Each row comes from the steps of one path. Every step used is in the known rows, and no mark comes twice. Write the path behind each row, first mark first.
Known rows
K F: [-3.17  1.90 -1.31  1.07 -2.13  0.45  0.85  1.42 -0.96 -2.78 -0.69 -2.15
 -1.42 -1.93  0.24  0.62  0.33 -0.15 -0.22 -1.80  0.05  1.13]
M B X: [-3.93  1.65 -1.50 -2.66  1.97  0.04  1.08  0.41  1.68  0.25 -0.06  0.08
  4.62  3.46  1.10  1.30  1.32  2.44 -0.89 -1.74  2.77 -1.93]
Q K X B L: [-4.00 -3.02 -6.35  3.07  5.35 -3.78  3.27  5.51  1.22 -3.96  5.89 -2.13
  0.07  4.06 -1.81  2.31 -3.28  1.18 -4.89  1.50  0.76 -1.72]
K M B L: [ 0.26  3.61 -1.64  2.97 -0.08 -2.30  2.08  0.78  1.56 -3.34  1.09  3.55
  2.55  0.54 -0.64  1.10  3.35 -0.44 -0.88 -5.73  3.14 -1.81]
A B: [ 0.69 -0.75  1.34 -2.27 -1.71 -0.37 -0.14 -0.16  0.60 -0.77  2.51 -0.47
  1.09  0.03 -1.24  0.75 -2.11 -1.83  2.02 -2.52  1.97 -0.59]
K M B: [ 0.47  3.58  1.20  1.03 -1.51 -0.39  2.24 -2.05 -1.02 -3.65 -2.03  2.81
  3.61 -0.15 -0.56  1.44  2.09  0.20  0.21 -4.56  3.35 -0.66]
B L: [-0.08  0.01 -2.88  1.94  1.26 -1.72 -0.16  2.76  2.75  0.21  3.22  0.68
 -0.78  0.63  0.00 -0.30  1.38 -0.77 -1.04 -1.44 -0.29 -1.03]
A K M: [-0.31  1.57  0.83  0.89 -1.96 -0.83 -2.24 -1.25 -0.32 -1.98 -0.48  2.59
 -1.65  0.62 -1.50  3.26 -2.35 -1.85 -0.76 -0.05  0.86  2.57]
A K X B: [-3.88 -3.38 -1.90  2.19  2.33 -0.12  0.16  2.17 -1.89 -2.33  2.87  0.56
 -1.78  3.54 -1.91  3.07 -7.20  0.01 -2.94  2.98 -0.23  0.10]
F K M: [-0.42  3.42  0.01  3.12 -1.32 -1.27 -1.66 -0.17  0.28 -2.74 -2.57  2.41
 -2.06 -2.14 -0.05  1.02 -0.29  0.58 -0.90 -0.27  1.66 -0.57]
P K X B: [-4.80 -3.51 -2.06  1.99  3.74 -1.03  1.14  2.89 -2.53 -2.51  3.79 -0.09
 -1.36  2.94 -3.06  2.98 -5.03  0.83 -1.64  2.00  2.65  1.60]
M K: [-1.88  1.72  0.63 -1.00 -0.76  1.28 -0.16 -3.16  1.55 -0.33 -1.38 -1.20
  0.51  1.54 -2.17  0.11 -0.33  0.27  1.61  1.67  0.60 -0.20]
P K F: [-5.42  2.39 -0.52 -0.30 -0.71 -0.13  0.03  1.62 -1.32 -1.96  0.20 -1.51
 -1.65  0.01 -0.80  2.70 -1.02 -0.07  0.82 -1.18  2.09  3.20]
A K F: [-4.67  2.54 -0.53 -0.37 -2.09  0.71 -0.99  0.73 -0.90 -1.83 -0.66 -0.93
 -1.98  0.71 -0.03  2.87 -3.17 -1.20 -0.51 -0.29 -0.79  1.64]
F K A: [-4.44  2.81 -2.34  1.58 -1.11 -0.62 -0.74  2.18 -0.30 -2.40 -4.39  0.15
 -1.15 -1.50  1.15  0.49 -0.50  2.46 -0.94  1.82  0.55 -1.27]
P K X B M: [-2.49 -3.32 -3.68  2.04  4.56 -3.57 -1.90  2.46 -0.43 -0.77  5.50  1.52
 -3.35 -0.59 -3.98  2.60 -5.53  2.33 -1.45  2.61  4.23  2.05]
X B: [ 0.37 -2.28 -1.05  2.25  0.67  0.21  0.19  2.46 -0.70 -0.65  3.56 -1.08
  1.76 -0.36 -0.85 -0.21 -2.27 -0.64 -0.33  1.21  1.11  0.00]
F K M B: [-1.22  5.83  1.04  2.06 -0.67 -0.72  0.88 -1.48 -0.29 -3.61 -3.72  3.90
  2.44 -0.41  0.60  1.48  0.48  1.49 -0.46 -2.89  3.02 -3.35]
P K M B L: [-2.27  4.10 -0.99  1.55  1.14 -3.15  1.31  0.92  1.06 -2.45  2.13  4.05
  2.27  2.38 -1.70  3.33  2.14 -0.65  0.29 -5.06  4.99  0.26]
A B M K: [ 1.12  1.11  0.21 -3.50 -1.68 -1.41 -3.58 -3.90  4.40  0.46  2.97 -0.08
 -0.45 -1.77 -4.23  0.55 -2.90 -0.05  3.73 -0.35  4.21 -0.34]
X K: [ 0.03 -1.24  0.11  1.16  1.10  0.28 -2.23  1.06 -0.57  2.27  0.85 -0.39
  2.17 -0.44  0.32  1.17 -0.03  0.22 -0.77  3.58 -1.20 -1.14]
P K A B L: [-4.74  0.29 -2.91 -0.97 -0.78 -3.24 -0.19  4.17  1.76 -2.26  4.14 -0.26
  0.00  1.20 -2.65  3.11 -1.02 -1.33  1.56 -2.76  4.29  1.64]
K A B L: [-2.27 -0.20 -3.57  0.45 -2.41 -2.35  0.41  4.03  2.17 -3.07  3.09 -1.05
  0.23 -0.62 -1.46  0.81  0.22 -1.45  0.74 -3.52  2.42 -0.41]
F K M B X: [-4.24  5.21 -1.45  0.30  0.72 -1.11 -0.92  0.17  2.10 -2.45 -2.57  2.57
  2.59  1.30  0.94  2.40  1.15  3.24 -1.74 -2.17  4.14 -2.47]

Which path is each row?
[-4.20  0.72 -1.58  2.10  2.53 -0.74  0.50  0.74 -0.56 -2.47 -2.64  1.58
 -4.01  1.31  0.35  1.08 -2.96  2.75 -2.99  1.69 -0.67 -3.26] | F K X
[-1.04  2.46 -1.79  0.75  1.92 -1.59  2.37  1.55  2.11 -0.52  1.84  2.34
  3.65  2.40  0.57  0.09  2.16  0.19 -0.45 -3.98  1.34 -3.66] | M B L
[-4.27 -0.95 -0.94 -0.09  1.64 -0.22  0.00 -0.48 -1.19 -1.51 -0.51  1.68
 -3.42  3.99 -1.21  3.08 -4.86  0.41 -2.57  1.95 -1.25  0.03] | A K X
[-0.04 -3.80 -4.50  3.40  3.13 -2.70 -1.47  2.09  0.02 -1.50  4.47  0.85
 -3.30 -2.40 -2.76  0.38 -4.31  2.39 -2.35  1.94  2.39 -0.10] | K X B M
[ 2.55 -2.38 -2.76  2.29  1.44 -2.25 -3.19  2.17  1.03  0.90  5.15  0.58
 -0.29 -3.76 -1.82 -0.58 -3.04  1.06 -0.32  1.61  2.92  0.64] | X B M
[-4.26 -2.27 -2.10  2.21  1.33  1.01  1.72 -0.75 -0.30 -3.60  1.55 -1.96
 -0.41  2.55 -3.95  0.85 -3.85  1.37 -1.17  2.82  1.17 -0.79] | M K X B
[-2.56 -3.96 -2.62  3.53  2.19 -0.16  1.90  2.50 -2.02 -3.15  2.71 -0.71
 -0.98  1.00 -1.88  0.64 -3.69  0.92 -2.61  1.42  0.60 -0.57] | K X B
[ 0.52  1.94 -1.33 -1.18 -0.10 -1.38 -3.52 -3.54  3.79  1.21  0.24  0.39
 -1.55 -1.85 -3.22 -0.35 -1.02  1.76  1.86  2.12  2.25  0.47] | B M K
[-6.68  1.38 -3.53 -2.34 -1.56 -1.08 -2.43  3.52  2.63 -2.17 -0.57 -1.93
  0.22  0.10  0.20  2.12 -2.02  2.26 -0.38  0.39  3.37 -1.19] | F K A B X
[-1.66 -0.66 -2.07  1.85  0.55 -0.87 -4.22  1.84  1.24  0.44  1.59 -0.62
  1.40 -0.64 -0.59  3.07  1.71  0.98 -2.41  2.60  1.44  1.77] | B X K M
[-6.71  0.92 -3.41 -0.91  1.35  0.37 -0.76  2.94  0.11  0.20 -1.79 -1.41
  6.75  1.72  1.37  2.87  2.32  3.82 -1.76  2.22  2.15 -1.82] | M B X K A
[-0.13  1.93 -0.74 -0.10 -0.45 -2.66  0.91 -0.49  0.18 -3.90 -0.59 -0.82
  1.33  0.35 -1.22  2.90  0.29  0.28 -1.55 -0.27  2.07  1.80] | Q K M
[ 0.92 -0.52 -2.32  1.30  0.53 -0.93 -3.26 -1.13  2.82  0.60  3.90 -0.77
  0.20 -2.22 -3.97 -0.26 -3.08  1.24  1.31  3.26  3.34  0.27] | X B M K
[-3.59  2.00 -0.83 -0.64 -2.79 -0.81 -0.86  1.97  0.21 -3.14 -1.99 -0.47
  0.01 -1.48 -0.09  1.21 -2.73  0.68  1.08 -0.71  2.41 -1.86] | F K A B
[-6.07  0.03 -3.65  0.79  0.53  0.72 -3.13  4.09  0.81  0.71  1.39 -4.08
  0.88 -0.39  0.94  2.68  0.59  1.42 -2.36  2.48  0.07  0.70] | B X K F
[-2.29 -2.60 -1.03 -2.77  0.77 -0.22 -4.17  2.55  2.24  2.79  4.88 -2.52
  3.27  1.45 -0.52  2.77 -1.66 -0.10 -0.14  1.92  1.88 -0.80] | A B X K
[-4.47  0.17  0.00 -2.85 -2.09 -1.36 -0.18  1.53 -1.01 -2.53  0.89 -1.07
  0.79  0.39 -2.68  3.26 -2.20 -0.58  2.66 -1.29  4.53  2.78] | P K A B
[ 1.32 -0.04  0.23  3.52 -0.80 -0.50 -2.76  0.28 -1.14 -0.39  0.25  0.86
  1.31 -2.38 -0.97  2.16  1.19 -0.58 -0.97  1.74  0.60  1.03] | X K M
[-4.20  1.50 -3.07 -0.75 -3.24 -1.05  0.12  0.91  4.01 -3.46  1.60 -2.07
  0.90  0.88 -3.49  1.09 -0.08 -1.06  2.21 -1.92  2.90 -0.50] | M K A B L
[-2.92 -1.76 -2.42 -0.47  2.44  0.05 -3.90  2.70  1.76  3.48  2.10 -1.77
  2.19  1.30  0.74  2.08  0.47  1.78 -1.91  4.41 -0.18 -0.12] | B X K
[-1.22 -1.41 -0.84 -0.52 -1.22 -0.99 -4.57  1.75  1.97 -0.21  4.20 -1.13
  2.46 -0.63 -1.92  3.84 -0.39 -0.85 -0.43  0.18  3.67  1.03] | A B X K M
[-4.04  1.28 -0.29 -2.65 -4.30  0.90  0.26 -1.90  1.22 -3.55 -1.40 -2.86
  1.79  0.18 -3.57  1.41 -1.18 -0.31  3.27 -0.59  3.21  0.47] | M K A B
[-4.35 -3.24 -4.98  4.14  3.63 -2.03 -0.16  4.74  0.70 -2.04  6.01  1.29
 -2.67  4.33 -1.93  2.60 -5.71 -0.81 -3.86  1.67 -0.53 -0.93] | A K X B L
